Each row was made from one path, in order. Every step used is in the known rows, and no mark comes twice. Write each row's path.
In the rows, zero is written as 128.
Known rows
Q C M Z A Y: [162 129 101 133 141 164 125  75  65 112 108 105  53 154 173 153 203 127
 122  96 117 100 121 126  94 159 160 111 117  94 144 135  65  94 177 146
 140 118   4 132 137 147 142 115 162]
W P T: [ 86 143 143 100 111 116 127 121 143 188 113 166  81 128 156 122 116 147
 112 120 113 134 145 124 129 156 108 137 113 145 116 127 152 161 108 137
 102 141 172 137 141 122 127  96 104]
P T J W: [106 106 111  96  84 125 126  90 127 120 133 145 121 125 129 111 119 137
  78 102 157 162 137 114 115 100 138 206 132 176  86 142 170 126 105  88
 149 140 212  83 148 125  94 129 129]
Q C: [176 122 123 141 115 159 117 128 100 145 112 119 157 143 150 147 175 119
  88  94 119 109 131 135 176 156 119 124 144 139 148 129 118  94 144 141
 132 114  71 165 142 143  94 114 126]
Q C M Y A: [159 144 141 114 127 159 141  98  72 157 111 114 119 142 180 127 191 122
  96 119 114  81 128 136 160 120 133 130 120 156 109 121 124 101 158  96
 142 112  51 183 145 149 100 106 148]
N P D J: [148 120 126 122 183 129 142 101 148 135 112 124 139 125 107 144  99 122
 162 172 120 106 189 167 151 114  94  78 118 130 154 114 135  97  92 144
 121 121  92 101 102 107 179 152  96]
W P D J M Y: [116 162 163 131 181  88 134 207  61 135 152 153 150  81 115 141 131 131
 176 175 121 103 148 133 118 120  64 134 168 131 120 117 157 104 117 132
  92 122  82 142 102 125 157 116 120]
Z A Y: [ 99 139  93 152 128 148 140 101 145 139 124 122  70 158 140 122 157 118
 111  88 126 149 105 125  59 162 160 110 120 103 136 133  76  76 121 140
 135 129  98 134 129 124 155 142 123]
W P A: [ 76 141 137 112 112 113 123 131 152 184 120 165 129 134 150 117 130 126
 125 115 106 121 129 137 131 169 101 114 107  99 164 134 121 150 112 146
 124 144  93 115 128 131 135 102 100]
D J M: [160 134 128 129 125 132 134 170 131 109 147 103 160  98 120 111 153 127
 121  92 133 135 143 126 114 100 158 142 153 132 131 108 106  71 137 123
 108 110 115 115 129 126 134 141 139]
V C M Y A: [ 80 138 127 102 132 133 151  92  95 152 104 107 132 139 154  97 165 133
 108 103 128  91 128 150 154  79 138 135  96 168 140 113 130 113 146 120
 138 108  93 177 132 163  99 144 146]
D J M Z A: [179 131 127 129 157  83 116 183  94  86 141 103 112 108 136 119 180 141
 143 102 132 100 130 110  31 114 137 128 150 105 113 134 116  73 166 144
 122 126  89  86 117 137 165 136 158]
W P T J N: [ 70 142 161 124  81  84 122 135 196 143 165 156  97 156 146 105  92 143
 143 117 123 127 155 113 129 182 122 153  82 157  94 149 179 178  91 109
 137 147 194  80 141 130 125  82 115]
N P R J M: [153 121 124 168 128 144 104 168 160 131 129 106 128  97  96 122 109 145
 146 156 104  89  94 133 154 108 158  78 190  97 167 117 122 154 139  95
 146 137 192 135 139 110 142 180 143]
C M P R J N: [144 130 172 145 111 125 127  90 195 109 120 102 109 150 108 129 123 132
 146 158 139 144  89  91 206 145 184 105  86  97 145 140  84 168 168 113
 139 140 187 172 140 139 128 144 173]
P T J D: [113 102 109  94  60 125 155 114 154 125 180 162 121 154 106 109 137 131
 108  97 129 130 142 113  99 110 123 146 148 169 109 131 158 138 102 109
 151 110 192  75 142 143 100  90 122]
W P D J N: [116 154 161 152 166 100 135 115 153 136 141 143 130 139 107 145  83 119
 181 148 130 130 163 135 155 178 106 129  74 126 134 133 146 113  94 141
 115 136  97 122  99 142 191  99 114]
W P R J D: [125 131 133 174 102 143 121 153 143 159 157 156 114 153  67 139 112 130
 144 132  85 132  83 130 144 112 128  98 156 102 168 123 132 176 117 101
 137 135 187 152 119 145 149 100 147]
T J: [118 116 122 118 113 129 131 132 158 127 151 114 158 135 126 119 147 101
 103 108 139 127 134 130 133 118 123 132 110 158 118 129 146 141 110 102
 137 126 145 118 137 138  83 130 121]
T J N P A: [112 122 127 129  90  86 117 106 210 127 155 126 162 160 150 109 100 135
 174 120 126  91 151 140 148 178 114 101  78 103 163 141 131 136  92 109
 178 140 135  21 140 118 141 120 108]
N P: [127 134 123 124 127 137 118 117 140 155 112 113 134 135 156 127 118 125
 129 141 121 105 128 167 156 126 110  97 112 126 143 107 122 123 126 143
 127 133 132 120 129 112 133 147  98]
T J W P: [101 147 126 141 111 124 116 137 115 147 141 155 146 112 133 129 111 117
 120 122 136 167 114 147 118 124 116 195 121 151  92 136 160 152 108  98
 128 167 130 121 132 135 123 115 109]
R P D J: [ 93  83 114 118 175 144 147 114 153 112 120 121 131 122  79 153 113 124
 118 172 130 127 178 139 160 120 101  88 115 135 135 124 109  78  82 135
 114  94 128 135 111  97 176 146 115]
Z M P A Y: [102 145 107  85  99 143 138 113 175 113 110 156 153 144 178 131 142 131
 120  97 122 167 117 106 124 155 166  97 125  76 179 130  39 142 148 182
 122 129  58 155 126 102 123 142 122]
W P: [ 95 147 143 135 130 138 123 145 124 183 124 142 121 133 144 130 129 120
 120 113 118 140 124 152 140 161  97 125 108 128 136 128 139 155 120 135
 104 141 105 160 124 130 128 113 101]
R J W P: [142 150 116 147 121 157 103 134 112 175 131 134 128 106 117 156 121 120
 109 118 128 168  62 142 157 135 156 177 121 135 120 143 133 157 119  86
 118 160 144 174 127 131 138 132 116]
V C M Z: [102 119 114  97 142 133 119  69  70 115  86  92 138 134 156 126 157 135
 123  97 145  97 129 150 160 102 142 122  83 136 182 118 135 140 175 154
 119 115  84 151 128 176  92 137 159]
R J M Z A: [184 120 112 135 150 118  96 194  84 102 157  95 120 105 137 144 184 138
 122 104 119  96  65 103  68 138 175 119 173 104 114 142 119 122 179 136
 150 130 113 141 132 144 132 153 161]
J M C: [140 136 113 143 116 154 131 174  56 125 129 108 160 114 150 107 155 125
 113 103 125 123  86 132  58 130 138 142 165 122 132 114 148 119 141 139
 123 112  88 136 139 138  74 138 129]
M Z A Y: [112 129  91 135 138 121 122 115  91 118 122 115  76 158 155 132 169 122
 120  93 136 119 109 115  35 148 149 105 119  96 134 139  88  97 154 147
 137 136  77 112 126 130 159 135 136]
Q C M Z A: [187 118 127 117 151 122 107  78  60 113  90 101  83 149 181 148 199 123
 115 104 107  88 122 123 112 158 135 118 101 107 133 134 105 108 184 169
 143 128  39 139 134 161 112 106 158]
M C V: [136 121 120 126 135 172 151 171  72 157  71  96 141 145 157  92 131  95
 121 110 142 112 103 143 111 131 109 135 169 126 106 123 128 161 117 155
 121 103 101 151 124 140  86 129 105]
D J N: [147 131 156 134 112 105 130 111 161 121 145  95 148 159 127 108 133 119
 146  91 151 130 145 121 165 147 150 133  67 130 128 128 127  76 110 112
 122 118 140  99 124 138 152 136 127]
C M Z: [124 119 123  93 148 148 114  70  68 122 103 103 120 124 156 121 165 115
 118 115 142 105 130 135 153 117 140 137  79 130 137 126 131 135 179 142
 108 122 108 153 135 156  95 137 134]
N P D J M: [166 134 117 146 181 134 132 138 126 117 134 129 145  82 111 145 102 139
 175 165 120  93 162 157 132 112 113  99 171 121 143 104 117  84 110 137
 119 116  88  97 115  99 173 157 129]
J M Z A Y: [125 138  87 153 134 134 116 167  80  99 135 121  77 131 164 118 183 131
 129  83 126 122  91 110   8 136 170 113 154  82 138 137  84  78 177 154
 134 123  65 110 134 131 151 144 159]
M P T J: [112 109 142  82  91  92 156 152 206 122 139 151 116 133 150 121 124 140
 101 142 142 154 152  95 120 132 114 137 121 163  95 142 138 175 139 131
 137 131 190 104 147 109  92 118 110]

Which path is each row?
[117 134 150 162 129 138 119 145 162 168 130 129 109 138  76 137 118 128
 120 149  94 120 102 122 171 131 128  92 134 115 166 132 146 196 118  98
 124 151 185 172 124 135 139 120 127] : W P R J
[132 156 133 134 127 123 126 140 115 152 122 141 140 104 111 125 117 120
 128 118 136 171 132 144 120 109 124 184 115 130 111 128 125 107 108 112
  96 161 130 117 115 133 158 122 110] : D J W P
[165 133 151 145 164  98 144 123 178  99 138 125 152 155 112 150 101 131
 161 161 149 157 155 105 143 156 113 112  78 114 115 135 106  91 141 157
 123 124 100 128 100 128 167 119 129] : M P D J N
[119 113 106  98  57 112 143 117 167 132 165 158 120 152 121 117 111 145
 147 132 113 101 153 154 107 104 114 115 137 151 113 112 145 149  90 118
 166 111 198  40 143 102 126 102  93] : N P T J D
[151 142 144 138 126  99 123 113 172 129 128  97 148 149 133 116  96 133
 178 128 136  98 172 152 169 145 134 104  65 117 141 120 112  75 106 119
 131 131 140  75 126 117 180 137 104] : D J N P
[ 73 142 152 107 135 131 125  92  61 137  90  92 154 118 154 117 154 129
 127 113 130  94 117 146 195 108 120 125  96 166 157 111 134 118 139 139
 102  99 104 170 133 162  83 140 138] : V C M Y
[118 139 139 140 100 103 112 120 178 123 152 114 158 167 147 114 105 124
 167 124 136  99 142 151 158 165 126 108  74 138 119 126 142 138 105 109
 162 130 145  67 141 118 129 131 111] : T J N P
[148 135 110 141 172 159 108 110  95 155 130 155 131 107  95 181  96 123
 126 148 123 165  81 138 157 138 137 163 138 134 132 145 140 152 105 107
 119 147 123 189 112 130 155 126 116] : R J W P D
[154 106 111 154  93 156 126 119 138 126 155 131 135 156  56 123 137 121
 117 112 107 132  86 111 139  96 149  99 167 113 169 122 118 149 129 101
 145 118 197 145 131 147 137 127 149] : P R J D
[135 138 135 127 102 110 131 225 164  86 159 132 170  98 155 122 148 112
 114 123 148 151 114 115  93 122 121 141 160 139 100 127 120 144 169 142
 136 120 115 132 137 111  82 131 130] : T J M P
[124 106 117  94  95 100 117 171  98  87 161 134 120  98 152 112 160 149
 115 106 148  98 137 103  76 105 131 151 160 153 106 137 175 155 158 112
 135 115 166  80 150 129  75 125 143] : P T J M Z
[158 144 157 106 121 152 120  93  40 144 104 107 138 126 174 136 180 116
 110 128 115  87 143 139 203 136 114 140 120 148 122 119 122 108 152 133
 116 104  66 184 140 146  77 116 135] : Q C M Y
[138 156 136 149 167 127 148 182  62 135 141 146 146  97 117 136 105 129
 164 155 109 124 137 144  48 134  92 135 154 117 137 115 160 138 106 140
 106 128  48 120 104 131 148 108 127] : W P D J M C
[107 141 114 149 180 146 113  84  81 154 107 175 121 117 119 154  83 128
 123 144 131 168 107 153 117 131 104 170 125 125 113 134 143 124 114 144
 113 150 107 171 108 139 146 116 111] : J W P D
[215 120 145 109 172 139 152 102 139 107  96 133 133 120 127 175 144 122
 133 177 123 135 180 124 188 139 109 115 121 129 123 126  87  99 158 166
 120 105  36 161 112 130 132 112 141] : Q C M P D J
[157 119 115 157 129 145 101 103 131 152 102 114 133 120  82 127  96 143
 124 159 119 133  93 138 177  76 147 121 152 101 166 123 122 143 116  83
 151 164 217 130 133 105 152 181 138] : N P R J W
[104  87  98 125 167 151 131  96 115  98 112 129 134 111  82 144  93 121
 113 165 145 166 157 144 135  90 123 153 127 133 119 131 113  53  85 116
 116 119 129 127 115  99 173 151 128] : R P D J W
[109 130 166  85  72  89 139  85 204 110 147 133  89 147 171 110 116 139
 133 136 154 150 152 106 155 161 152 156  63 149  75 139 136 169 146 131
 141 128 195  98 154 126 103 106 137] : C M P T J N
[141 145 122  90 139 179 134 143  77 129  64  83 165 149 172  93 128 104
 116  99 120 120 115 144 139 141 137 130 173 124 100 122 125 175 110 188
 114 100  73 187 116 144  65 140 110] : Z M C V
[161 124 129 126 175 118 139 119 119 109 108 149 151 108 110 158 105 122
 122 156 164 192 130 121 122  91 117 169 119 130 110 131  94  72 143 140
 115 137 112 145 101 120 167 137 125] : M P D J W
[140 109 109 154 123 156 104 100 113 129 112 116 134 126  75 127 118 128
  94 122 135 160  55 104 160  80 170 150 148 114 151 141 122 130 124  76
 138 150 212 164 137 133 131 167 154] : P R J W
[ 66  74  99  88  47 132 143 140 171 113 175 153  96 152 109 117 131 132
 100 125 117 138 151 123 112 110 119 115 145 163  97 132 147 135  80 111
 154  86 213  69 143 104 115  96 112] : R P T J D
[164 116 109 163 102 153 124 121 155 143 142 126 126 145  75 128 114 133
 153 150  97 102 103 145 170  95 137  67 162  97 183 108 114 147 119  99
 160 124 198 115 132 122 161 144 141] : N P R J D
[ 78 130 147 104  97  98 138 139 166 165 150 163  91 128 144 120 117 137
 108 125 119 130 157 129 116 143 100 148 124 169  99 138 181 192  93 101
 126 151 186  94 135 118 114  92 104] : W P T J
[126 122 120 129 169 130 138 121 133 126 105 148 143 137 133 158 121 116
 117 157 138 157 119 119 137 136  91 108 124 124 122 132 107 134 150 174
 120 124  93 184 116 122 116 128 115] : M P D
[123 122 129 156 171 139 108  68 141 126 120 125 140 154 130 138  67 130
 176 155 122 101 134 155 168 168 105  93  81 114 139 118 131 100 105 151
 144 126 107 118 118 112 160 134 114] : J N P D
[130 137 162 169 128  94 126  94 185 120 114  98 120 157  96  89  82 144
 181 158 129  95 167 128 161 124 115  83  84  92 158 117 125  89  96 104
 146 145 189  60 128 115 190 152 133] : D J N P R
[ 65  87 115 107  77 127 129 178 175 109 155 129 100 102 126 112 133 145
  99 131 137 124 155 116 105 121 135 124 171 159  87 130 144 137 107 105
 137  93 206  92 161  84  96 132 122] : R P T J M
[ 78 124  92 121 145 135 142  68  84 108  91  95  61 150 164 122 167 140
 138  83 134 114 117 141  80 119 174 116  83 111 185 122  83 101 164 162
 142 124  45 119 127 162 149 151 165] : V C M Z A Y
[118 118 119 107  79 118 145 169 101 114 152 127 135 106 149  98 140 140
 100 108 129 121 132 108  44 122 126 167 178 160  94 130 190 169 112 104
 144 113 171  73 157 132  56 122 134] : P T J M C
[ 55  83 114  87 104 150 137 112 166 137 111 132  77 137 136 122 124 152
  81 139 132 134 148 124 141 135 121 103 121 150 111 127 123 121 103 126
 119 110 212 135 155  87 124 131 110] : R P T
[159 123 117 145 171 139 146 134 115  94 143 124 154  98  90 134 131 121
 134 130 135 121 160 134 111 112 129 135 170 128 135 116 122  73 123 129
 101 109  85 127 112 134 141 131 138] : P D J M
[126 129 149 162 118 115 126 185 149 108 115 133 128 117 131 102 126 137
 124 144 124 153 105  94 105 105 129 111 175  94 124 121 103 121 194 153
 128 128 160 156 136 114 114 151 160] : J M P R
[ 79 138 145 169 123 111 124 128 122 136 127 160 121 115 101 103  89 123
 121 140 120 157 125 126 108  87 101 175 140 127 118 136 167 173  99  81
 139 174 183 108 122 137 125 118 139] : T J W P R
[121 126 149  55  98 104 139 130 199 104 127 140 141 127 167 131 120 144
  99 132 136 160 160  96 149 136 132 126 128 162  74 139 135 196 136 159
 124 127 186 145 137 105  70 127 118] : Z M P T J
[118 141 144 131 181 120 145 126 134 151 132 155 122 115  92 157 104 118
 148 154 115 130 178 145 136 142  85 120 120 141 142 122 149 123  94 137
  98 133  89 140  95 130 175 101 107] : W P D J
[114 125 145 164 115  92 139 205 164  84 144 135 144 111 118 107 123 127
 124 153 128 145 118  89  88  96 121 107 186 116 113 127 124 165 174 122
 145 127 180 124 139 116  90 142 163] : T J M P R
[110 128 138 140  96 115 116 114 166 109 168 104 168 159 134 108 125 111
 134  89 145 129 121 114 146 157 139 137  83 147 114 139 154 130 110 101
 150 121 144  97 140 149 102 121 116] : T J N
[115 141 142 100 110 101 130 123 129 167 106 167  88 103 122 116 104 151
 122 127 141 170 161 125 121 105 127 195 113 142  95 140 148 120 103 113
  98 164 188  86 123 115 171 109 113] : D J W P T
[157 118 122 158 121 148 122 175  80 121 130  92 141 117  93 114 140 129
 112 128 117 113  74 106  82 110 163 114 191 104 163 124 145 175 138  90
 145 122 159 144 143 140  89 156 167] : P R J M C
[ 91 138 128 116 101 133 117  96 107 174 106 169  75 113 149 116  91 149
 111 115 132 170 123 132 119 130 122 191 121 139  94 138 151 134 112 126
 101 159 185 128 136 118 135 109 109] : J W P T
[148 142 169 136 120 125 109 126 199  93 129 105 157 165 116 138 110 144
 141 142 125 151  94  79 208 156 175  96 108  87 140 140  93 177 155 140
 135 141 180 208 131 129 113 155 162] : Z M P R J N
[143 137 126 137 190 108 115 182  66 116 134 156 136  82 114 149 128 132
 171 154 126 101 161 141  84 122  93 125 140 111 144 127 157 121 154 144
  97 135  54 117 101 134 171 111 135] : W P D J M Z
[177 123 121 141 172 153 168 192  71 107  97 107 156 101 111 115 108 101
 153 133 135 108 141 144  76 108 112 130 229 123 112 119 125 115 113 161
 118  85  57 120 104 127 124 138 125] : P D J M C V
[187 124 111 142 157 148 131 190 145  99 153 129 156 100 107 176 135 132
 126 162 128 149  70 109 132 140 144 101 177 116 130 128 108 145 177 152
 125 110 109 200 129 120 121 148 140] : R J M P D
[186 138 149 116 124 154 140 111 120 134  90 112 127 134 166 156 168 130
 106 128 122 139 135 127 184 160 126 122 111 123 126 129  78 131 192 164
 124 115  62 194 146 128  89 108 137] : Q C M P
[138 122 138 155 169 118 128  78 143 109 148 120 150 154  99 135 100 118
 156 127 138 126 150 124 160 154 133 126  96 126 141 130 136  70  94 127
 122 110 100 117 104 145 167 122 127] : P D J N
[ 96 134 115 136 164 132 118 107  94 140 146 172 142 108 101 154  85 117
 134 150 128 158 103 147 119 120 101 175 132 148 106 141 170 151  93 114
 127 155 109 128 114 134 122 106 112] : T J W P D
